What can hang from each mark
U: H P X Y
X: U
V: C
S: V
P: U
Q: C
Y: S U
C: V Y
H: U

Every row comes from one small tree of marks. The marks that hang from a mark follow it in brackets, in alphabetical order. Every link used is in the known rows. Which tree was each row made from?
In the rows, zero is written as 128.
Known rows
X(U(H P Y(S))): [130 137 109  40  53  95 106 155 158  99  87  75 123 159 132 152  92 117
 208  88 152  81 112 205]
C(V Y(U(H X))): [110 112 151  75  94  97 117 125 162 151 119 117 150 137 156 131 114  84
 156 119 100 113 172 148]
P(U): [134  69 155 142  99 146 113 125 136 127 140 107 138 129 112 118 101 110
 151 144 105 142 104 129]
P(U(H X Y(S))): [145 128 174  83  58 126 114 117 139  93 146  68 126 175  82 133  94  95
 176 114 116 109 120 180]
H(U(P X Y)): [145  99 128  90  64 135 142 119 147 126  93 130 147 166 108 147 168 133
 181 127 143 115 123 194]
Y(S(V(C)) U(H)): [147 128 146  54  80  76  95 140 117  51 101  50 124 130 143 102  74 147
 186  95  90 104 132 176]
Y(U): [121 105 151 111 109 125 133 141 135 121 111 107 131 132 161 112 120 117
 164 140 108 110 117 148]
U(H): [110 116 132 120 100 120  93 129 137 123 123  88 143 128 128 127 129 101
 170 130 118  93 138 153]
Y(S U): [137 115 167 107 111 117 139 154 123  95 114  83  98 146 144 103  83 119
 178 129 112 105 104 163]
C(V): [117  76 136 135 126 137 123 143 131 129 137 136 131 126 139 112 123 108
 128 118 106 134 124 134]
Y(S U(H P X)): [149 142 170  70  95  79 113 125 145  88  95  75 108 183 130 124 113 113
 224 125 129  53 136 203]
H(U): [118  73 133 129  87 158 129 138 131 130 123 115 145 131 118 119 124 128
 157 140 120 148 108 140]
C(V Y(S U)): [130  98 146  97 116 123 145 166 135 126 115 102  96 131 156 118  66  99
 144 110  97 137 120 147]
V(C(Y(S U(H)))): [148 143 123  58  91 102  97 157 146 117 100  48 128 118 155 127  66 124
 179 110 109 108 131 177]
V(C(Y)): [146 103 113 122 120 126 109 152 154 144 110 102 152 100 145 132 101 133
 131 122 120 133 131 136]
Q(C(V Y)): [136  73 106 133 112 126 130 137 149 157 119 138 136 100 134 112 118 101
 117 107  80 139 137 125]
V(C(Y(U(H P)))): [159 128  97  59  86  80  80 133 181 139  65  68 154 109 172 155 122 130
 191 121 120  98 149 190]
S(V(C(Y(U(H))))): [136 122 119  55  71  74  87 130 147 108  86  66 161  92 161 135  94 137
 161 110  87 121 156 155]
V(C(Y(U(H)))): [138 131 114  68  87 100  92 142 164 141  94  66 163  99 173 138 104 123
 167 120 107 111 150 166]
V(C): [144 103 126 125 125 128 109 146 133 112 124 105 150 116 140 111 122 143
 144 122 119 120 122 149]
H(U(X Y(S))): [132 112 156  94  67 153 160 141 121 100 127 106 120 180  89 124 111 123
 163 116 129 127 105 172]
Q(C(V Y(S U))): [151  88 127  91 108 115 149 155 137 131 108 111 103 119 142  96  79 103
 149 102  69 125 122 148]
U(H P X): [138 119 150 104  99  93  96 107 154 121 102 105 145 166 115 137 152 118
 197 128 141  65 151 179]
U(P X Y(S)): [160 134 155  99 102 105 136 134 135  93 101 104 101 188 110 132 126 120
 178 111 145  74 114 199]
V(C(Y(S U(P)))): [178 122 122  76 113  94 115 162 153 114  70  73 109 125 157 130  81 143
 183 117 121 106 116 187]

Write each row's tree
[128  86 140 127 120 133 127 163 131 131 128 108  96 130 126 119  70  98
 131 105 106 145 120 126] -> C(V Y(S))
[137 130 156  76  89  81 103 109 163 116  87  95 146 164 146 133 151 117
 211 133 128  62 153 191] -> Y(U(H P X))
[117 134 167  83  92  97 113 115 145 119 124  96 153 158 146 122 132 100
 183 137 113  82 155 169] -> Y(U(H X))
[154 152 141  74  79  92 109 122 141  92 100  77 115 186 106 144 132 110
 203 102 146  57 131 211] -> U(H P X Y(S))
[143 106 128  53  60  81 129 157 132  62  80 102 113 157 128 140  78 148
 180  75 134 111  99 179] -> X(U(P Y(S(V))))
[145 103 129  77  95  90 113 143 140 107  84  95 147  97 166 122  91 151
 140 112  91 144 138 140] -> S(V(C(Y(U))))
[128 144 183  76  92  97 121 131 132  90 122  71 120 178 131 114  99 103
 198 127 117  75 134 175] -> Y(S U(H X))
[142 117 193  82  97  81 145 141 122  86 103  93 103 153 124 113  65 127
 156 117 104 120 134 132] -> C(Y(S(V) U(X)))
[151 123 136 105  99 112 130 119 149 119  98 132 136 163 125 143 162 120
 168 126 145  80 131 185] -> U(P X Y)
[139  80 117  96 108 105 124 141 166 150  80 128 119 119 171 139 118 104
 159 122 105 120 138 158] -> C(V Y(U(P)))
[156 113 156  78 103  88 120 153 110  50 106  79 110 133 144  94  70 161
 165 100  94 119 114 164] -> Y(S(V(C)) U)
[119  87 132 103 111 119 135 149 151 151 112 128 133 110 174 127 105  98
 134 119  93 141 137 134] -> C(V Y(U))
[139  93 102  95  58 145 131 133 151 130  86 116 137 137 120 148 158 133
 179 129 135 123 107 191] -> H(U(P Y))
[114 125  95  47  46  94 102 137 170 130  84 102 160 142 148 164 126 113
 194 101 151  87 128 199] -> X(U(H P Y))
[126 103 145 100  67 152 154 125 137 127 122 128 155 159 110 134 147 120
 149 129 131 132 124 165] -> H(U(X Y))
[155 104 116  90  65 139 139 146 139 108  94  91 102 157 103 138 121 131
 187 115 132 116  88 197] -> H(U(P Y(S)))
[144 111 165 100 112  99 132 121 154 116  89 124 131 163 150 127 143 125
 191 143 131  80 135 176] -> Y(U(P X))
[145 133 141  75  90  89  99 136 145  93  82  58 103 159 145 124 105 118
 222 123 121  65 120 203] -> Y(S U(H P))
[107 129 129  40  39  86 111 153 128  72 105  75 130 149 120 136  61 120
 176  75 120 110 120 171] -> X(U(H Y(S(V))))
[158 104 150  82  91  71 124 146 134  90  58  78  91 135 138 127  72 139
 183 108 110 106 116 163] -> C(Y(S(V) U(P)))
[125  94 177 111  82 126  96  98 148 120 147  90 156 157  95 131 113  97
 170 139 117 118 139 144] -> P(U(H X))
[136 116 155  97 107 120 135 162 138 128 100  83  98 135 146 122  70 107
 162 127 112 120 112 146] -> C(Y(S U))
[139  78 149 120  89 127 131 118 143 126 100 132 143 164 105 126 149 137
 179 140 140 117 125 167] -> H(U(P X))
[ 97 132 109  54  50 115 111 148 158 128 115  98 166 135 149 153 112 100
 170 102 139 107 131 170] -> X(U(H Y))
[139 106 171  96  95  91 133 148 106  62 102  84  94 140 136  98  73 136
 171 111  90 112 107 149] -> Y(S(V) U)
[144 124 146  60  78  65  93 129 126  60  71  61  99 154 134 121  92 136
 219 108 104  77 127 191] -> Y(S(V) U(H P))
